Each row was made from one path, in order. Every step used is in the known rows, and no mark comes twice. Write each row's path.
Known rows:
Q, E, L, S, B, T: [-21.8   6.6  -6.6 -14.4   5.5  -7.6  15.2  -6.2   4.3   0.9  -8.6   9.4
   4.4 -12.7  15.2  -7.2   1.8  -0.9   1.7  -5.1 -12.8  -6.3  19.1  -5.6
  -2.9  -2.4  19.5   8.6   5.3]
L, T: [ 15.2  -5.0   0.3  19.2   7.8  17.4 -13.9  14.9   8.5   2.3   6.0   8.7
  -9.5 -10.6   7.8   5.4   1.6   5.4  -4.4   6.4   7.6  -2.6 -10.0   7.9
  -6.2  -0.5 -32.5  -9.5   4.5]
P, Q, E, L, S, B, T, X: [-13.2   2.3   2.8 -14.8 -26.1 -12.2  25.1 -25.6   5.8  -6.6 -12.9 -11.6
   7.7   7.5   7.1  -2.7  -4.2   6.5   8.1  -9.2 -19.3   1.1   5.4  -6.1
   2.4   2.0  39.8   9.1  11.3]
Q, D: [  6.5   8.1  20.2 -10.9  16.8   0.2  -7.2   4.9 -19.7  -9.9   7.1  10.9
   5.0 -13.5  -4.7   4.3  12.4   7.3 -10.7  -0.8  11.7   0.2   0.1   2.5
   3.9   4.0 -39.4   1.3  -5.8]
X, T: [  6.3  -0.5   8.7   0.6  12.6   9.0 -19.6  36.7 -15.8   4.7  17.9   3.3
  -4.8  -8.9   4.1   1.9  -0.4  -2.7   5.2   4.2  24.5  -2.8 -25.6   9.4
  -2.0   3.8 -17.9  -7.0   4.5]
B, T, L: [ 10.2   6.6   0.5  16.2   3.7  -5.7   7.7  22.4 -26.3   5.9  11.0   5.2
   7.0  -2.2   0.9  -5.5  -4.6 -34.3  -3.2   3.3  14.4 -16.9  -9.1   1.8
  -7.4  -1.3  24.4  -9.3   2.5]
Q, P: [ -2.0  -9.5  -7.4   0.4  33.7 -15.1 -24.1   9.2  -2.4  -3.4   9.9   9.6
  -1.5  -1.0  -8.7  -1.6   1.5 -21.9  -2.1  -2.4  13.2  -0.1 -10.9   7.0
  -2.9   6.0 -16.0 -14.9  -3.8]
T, X: [ 11.8   1.1   5.2  12.9  -1.7  -1.6 -21.4  29.9 -18.5  -7.5  14.7  -8.8
   8.9   3.3  -2.4   2.0  -5.8 -10.9   4.9   0.5   2.2   7.8 -22.8   3.2
   0.4  -2.2   1.0   0.5   6.5]
E, L, S, B, T, Q: [-10.0   4.8  -4.1   2.1  -0.4 -12.1  25.0 -22.3   7.8   4.2 -11.1  -4.7
   1.2   1.8   4.2  -2.9  -2.4   5.8   4.9  -1.1  -8.3   0.8  12.7  -3.6
  -5.2  -7.8   4.8   9.6  10.1]
P, Q: [ 18.0  -5.4   6.5   2.3   2.6  -6.7 -17.9 -18.3  -4.8  -8.1   1.9 -12.9
   3.2   9.4  -3.3  16.2   3.9  14.9   1.0  -1.5   8.8  14.4 -15.0   7.0
  -2.7  -0.5  -3.2  -2.4   0.8]
L, E: [ 14.0   2.3  -3.9   0.5  11.1  10.9 -31.3  -8.8  11.7  -6.7   1.6   5.2
   2.0   1.5  17.4  10.5   2.8  -9.0  -5.2   3.0  -0.4   7.4  -2.6  -1.4
  -2.1  -7.4   7.3   8.1  -9.0]
H, B, T, Q: [ 11.3 -10.8   0.5 -17.4  -0.7  -7.7  11.8  -7.1  -4.9 -10.5   6.0  -7.9
  -8.0  -4.6   1.5  -3.8  -4.0  -2.2 -10.5  -1.0  -9.6  -4.8  -8.4   5.9
   5.2  10.8  17.9  -9.9   0.8]
E, Q: [  4.6  -9.3  -2.7  12.2   1.6  -4.2 -16.1   9.7  -5.0  -3.4   3.5  -8.3
   0.4  -2.4  -9.9   8.4   1.6  16.8   9.8  -1.5   7.0  15.5 -11.9   4.6
  -2.8  -3.8 -27.4   4.0  -6.6]
E, Q, T, B: [-23.8 -19.0  -2.8 -10.6  -4.6   4.2  -5.3  27.1   9.4  -2.1   0.8   2.6
 -11.5  -5.4 -18.0   3.3  -2.3  33.0   1.6  -3.3   4.1   3.3 -10.3  -1.1
   3.7  11.1  -6.5  -5.7   0.8]
S, B: [  4.7  -6.6  -7.0  -8.6  20.9  -6.9 -24.6   9.2 -11.2 -11.6   9.1   9.0
  -3.4  -4.5  12.8   7.2  -0.2  35.2   0.4  -3.4  -4.2  -1.6  -8.0   3.3
  -6.3  -4.4 -24.8  -1.4   7.2]
B, T, L, E, Q: [  6.4   3.7  -6.1  13.8 -16.1   3.3  11.2   0.4  -1.2   4.1  -1.7   2.4
   4.1   5.3   4.3  -3.8  -5.4 -31.9   2.4   1.5   3.2 -10.2  -0.8  -5.4
  -3.6  -4.4  32.8   4.3  -9.1]
L, E, Q, T: [ -6.3  -6.7  -6.6  -1.4  -6.8  16.3  -7.3   6.2  22.5  -2.2  -3.8  10.4
  -6.0   2.2   0.6   6.0   2.6   6.4  -0.3  -1.7   0.1   8.0  -1.7  -0.3
   0.6   0.6   4.9  11.0 -12.2]
X, T, Q: [ 15.9  -2.5  11.9  -1.7  -4.0  12.5  -5.8  18.6  -9.9   8.5  13.4  -9.7
  -7.4   4.2  -8.7   5.1  -1.4   9.3   7.0   4.3  24.5   5.6 -21.9   8.2
   3.2   6.5  -2.3  -5.2   3.3]
H, B, T, L: [  2.6  -1.9  -5.6  -1.8   5.4 -11.0   7.8  11.6 -19.2  -5.2   7.1   5.2
   2.4  -6.3   8.2 -13.1  -3.9 -27.1  -9.6   0.1 -10.7 -19.2  -2.0   1.3
   1.0   5.5  20.3 -14.5   4.0]
S, L, T, X: [ -1.2  13.7  10.4  21.8 -15.3  19.1 -11.6  15.5   2.1   5.4   4.0  -0.6
  -2.4   3.0   3.3  -0.9  -5.7 -12.4  -3.8   7.9  -1.1  -8.0  -8.6   1.6
  -3.7  -7.6 -48.1   1.1  -0.3]
Q, E, L, T: [-10.5   7.8  -2.6   3.4  -1.9  13.0  -6.1  14.8   4.0   6.6  -7.2   7.9
  -1.9  -7.4   6.7  -5.1   2.7  10.1  -2.9   5.7  -3.6  -4.7  10.1  -4.2
   2.6  -2.3 -27.0  -7.5  -2.5]
H, B: [  3.4  -9.3  -4.9  -9.3  20.6  -8.4 -23.5   4.3  -6.7 -14.4   6.6   0.9
  -1.1  -9.0   8.9  -0.7   2.9   5.6  -8.1  -0.8 -15.0   2.2  -4.5   5.0
   2.9   3.6 -14.7  -8.4   1.7]
S, L: [ -4.6  15.7   7.3   6.9  12.6   1.2 -25.7   1.6 -13.7   2.6   5.4   0.8
   4.8   1.4   1.5   6.7   2.7  -6.3  -6.5   5.2   8.6  -0.4  -2.8   2.7
  -6.9 -11.6 -45.1   4.5 -10.1]

Which path is each row?
[ 3.7  1.5 -8.9 20.4 11.4 -5.1 -2.5 -7.3 -0.1  5.2 -1.6  8.0 11.9  3.4
  6.1  0.7  4.0 -7.8  8.3 -4.0 -8.6  0.4 18.1 -2.8 -8.3 -9.2 24.2 10.2
 13.9]  T, L, S, B
[  3.1   9.9   9.0   1.0 -19.0  26.5   0.5 -13.8  15.1  11.9  -5.5  -1.6
  -8.1   6.1  -3.8   5.3   2.4  10.3  -7.7   6.8   0.9  -2.2  12.1   0.3
   1.7  -2.0 -27.0   2.3 -10.5]  S, L, T, Q, E
[-19.0   0.0  -2.7   7.7   0.6   8.1 -13.6  12.7  11.8   4.5  -9.4   0.3
 -10.3  -3.9   4.4  -3.8  -6.0  20.0  -3.9  10.3  -5.1  -9.6   0.1  -9.4
   1.7  -3.3 -46.2 -16.3   7.9]  E, L, T, B
[ 26.3  -7.8   3.8  16.9  -8.7  20.9   0.1  -2.5  15.4   6.1   1.8  -4.9
 -12.0   2.7  -5.5   8.8   0.1  16.5  -2.2   6.7   7.5   5.1  -5.6   6.7
  -0.9   2.0 -16.7  -6.6   3.4]  L, T, Q
[-14.5  11.3  10.2 -10.9  -2.5 -10.5  38.4 -28.6   2.9  -0.2 -13.7   2.4
   2.2  -4.4  -0.4  -5.4   4.7  11.2  -1.5  -3.4  -8.1  -4.7  21.9  -6.4
   1.5  -2.7 -12.3  12.7   6.1]  E, L, S, B, T, Q, D
[ -8.6 -16.8 -10.0   5.5  14.1 -16.5 -14.2   5.7   4.1  -2.6   3.4  -0.4
  -3.8   1.6 -20.0  -0.4   0.4  -3.1   9.4  -5.3   9.3   8.9 -10.5   5.1
  -1.1   4.6 -27.7  -7.1  -9.8]  E, Q, P
[-13.6  11.1  -2.7  -5.4   8.1  -2.9 -15.3  13.3 -14.0   1.5  -3.2   1.9
   8.6  -3.1   2.4  -2.4   3.9   7.8  -1.0   2.1  -1.3   2.7   7.9  -5.3
   3.7  -4.4 -13.1  -1.9  -6.2]  Q, E, L
[ -3.8 -11.7 -13.9  -0.9   7.1  -1.8 -20.2 -15.8  26.9  -5.5  -5.4   4.2
  -4.4   7.3  -2.5   2.6   0.3 -12.8   5.2  -3.5  -1.7   9.2  -0.7  -2.4
   1.4   0.2  -5.1   4.1 -17.5]  L, E, Q, P
[ 10.0 -11.3  -2.9  -2.1  14.0  -9.3  -9.0  -9.8   3.5   0.8   5.5  -5.9
  -3.9  13.0 -22.1   3.1   0.0  -6.0   0.2  -1.4  12.8   9.3  -6.7   5.7
   2.8   7.6   1.9 -11.2  -4.9]  T, Q, P
[ 12.4  -8.3  -1.6 -16.2   0.6  -6.9  11.2  -3.0  -9.7  -7.7   8.5   0.3
  -9.7  -0.6   5.6   4.2  -7.1  28.1  -2.1  -3.5   1.2  -9.0 -11.3   4.4
  -4.3   2.7   6.5  -3.2   6.8]  S, B, T, Q
[ -2.1   5.9   1.5  -0.4  -8.1   2.5   9.1 -24.5  11.3   9.3 -12.4 -13.7
   8.5   8.2 -10.8   3.0   6.7   3.5   4.8  -0.1  -4.2  20.2  22.0  -5.3
   6.1  -2.9  26.0  12.0  -2.0]  T, Q, E, L, S
[-11.8  10.4  -1.7  21.6  16.6  -8.2  -6.2  -6.6   5.4   6.7  -8.4  -2.9
  11.8  -3.3   2.3  -0.2   5.9 -17.1   5.1   3.1  -0.8  12.9  11.2  -2.2
  -6.0 -13.2 -13.7   9.9   4.4]  E, L, S
[ -8.5  -1.0  -2.1 -27.1  -9.4  -8.7  19.9  -7.9  -6.3  -5.7  -5.3  -7.7
  -3.6  -2.3   1.9 -12.3  -3.5   2.5  -9.5  -0.4 -18.8  -7.9   7.3  -3.3
  11.4   9.2  16.9  -9.8  -3.2]  H, B, T, Q, E, L
[  5.5  -8.5  -2.3 -17.8  -2.2  -0.2  23.2 -25.9  18.2  -2.0  -1.9   1.4
  -2.3  -8.7   8.4   4.1   2.1   6.5   2.9  -9.5  -8.7   2.8  13.9   2.3
  -3.5   5.4  55.4  14.5   9.1]  L, S, B, T, Q, E
[ -0.6  -2.9 -13.6  -1.6 -12.7  -2.5  10.2  -3.8  -0.1  -4.1  -2.6   9.5
  -2.7   5.4  14.1  -3.2  -8.1   7.3   4.9  -4.1 -10.9 -16.9   2.3  -7.2
  -4.9  -5.2  16.7   4.8  -1.5]  S, B, T, L, E, Q
[  6.7  -4.0  14.6 -30.6  -2.8  -6.1  25.7 -12.9  -9.6 -14.3   3.4  -0.6
  -6.3 -10.5  -3.0  -6.6   2.9   1.9 -16.8  -3.0  -8.7 -10.0   1.3   3.1
  11.5  16.0  -0.6  -7.4  -2.7]  H, B, T, Q, D
[ -0.4   6.9   4.1 -12.5 -13.0  -2.5  21.3   0.4 -11.8   4.9  -1.7  -8.7
   0.1   1.8  -5.6  -4.1  -3.8  -2.5  -4.0   2.2   6.7  -3.9   0.0  -2.3
   4.1   3.3  22.6  -4.2  -5.7]  B, T, Q, E, L
[-10.5   9.3   0.3   7.0 -17.0  13.5  -2.3  25.6  -0.8   4.2  -4.4   0.9
   2.4  -1.5   3.5  -9.6  -3.9   2.2   1.9   4.5  -9.7  -4.4   2.0  -6.5
   6.4  -1.4 -16.2  -5.6   2.7]  Q, E, L, T, X
[ 10.4   1.5   7.5   5.5  -6.1  -4.8   4.1  32.5 -22.2  -6.5  17.9  -4.9
   3.5  -6.3   3.2  -4.1 -11.2 -30.2  -0.6   0.4   9.2  -8.1 -29.3   5.4
  -3.6   3.3  19.0  -4.4   6.7]  B, T, X
[  2.8  10.4   4.4   8.6 -15.1   8.7   1.7 -12.7  -0.1   0.4  -9.8   6.0
  10.7  10.0  -5.4  -0.5   7.5  -7.8   1.6   0.0  -3.8   0.4  18.2 -12.0
   6.8  -5.2  -2.3  12.3 -15.3]  T, L, E, Q, D
[-20.6  -1.7  -9.7  -2.8   9.5 -21.6  26.3 -26.1  15.4   4.7 -11.4   2.1
  -2.4   4.6  -3.6 -10.2  -3.3 -10.3   4.6  -4.2  -6.5  -4.7  14.1  -3.1
  -3.5  -1.2   4.6   0.7   7.6]  E, L, S, B, T, Q, P
[  0.6  -1.7   4.2  16.0  -7.1   2.4  16.5 -12.1   8.2   8.8  -5.9   2.8
   8.7  13.1 -13.8   5.7   8.1 -12.6   1.4  -4.3   7.3   7.1   8.0   4.4
  -3.5   4.1  44.4   3.3  10.1]  P, Q, T, L, S
[ -1.4   5.6   3.9  -5.6 -11.8  -1.3  31.8 -16.3   7.1   9.0  -7.5  -9.2
   3.6  -2.1  -4.3  -3.2   0.6 -18.4   0.2  -0.5   2.5   3.5  12.2  -2.0
   1.4   2.4  44.8   7.3  -0.7]  B, T, Q, E, L, S
[  2.0   3.7  -0.7  14.4 -16.6  17.2  -7.3  18.7  -0.2  12.6   2.1   1.7
   0.8  10.4   2.1  -3.4  -2.5 -15.1  13.9   4.1  11.4  -3.6  -6.3  -4.2
   2.8  -2.5   9.3   3.8  -5.4]  X, T, L, E, Q
[ -6.5   1.7  -4.4 -11.4  -7.2  -0.9  10.0 -27.1  12.3   3.9 -13.8  -7.5
   3.7   8.3  -2.5   2.5   4.2  29.2   6.4  -4.1 -14.7  13.4  25.6  -7.5
   5.2  -3.6  19.5  12.8   3.5]  T, Q, E, L, S, B
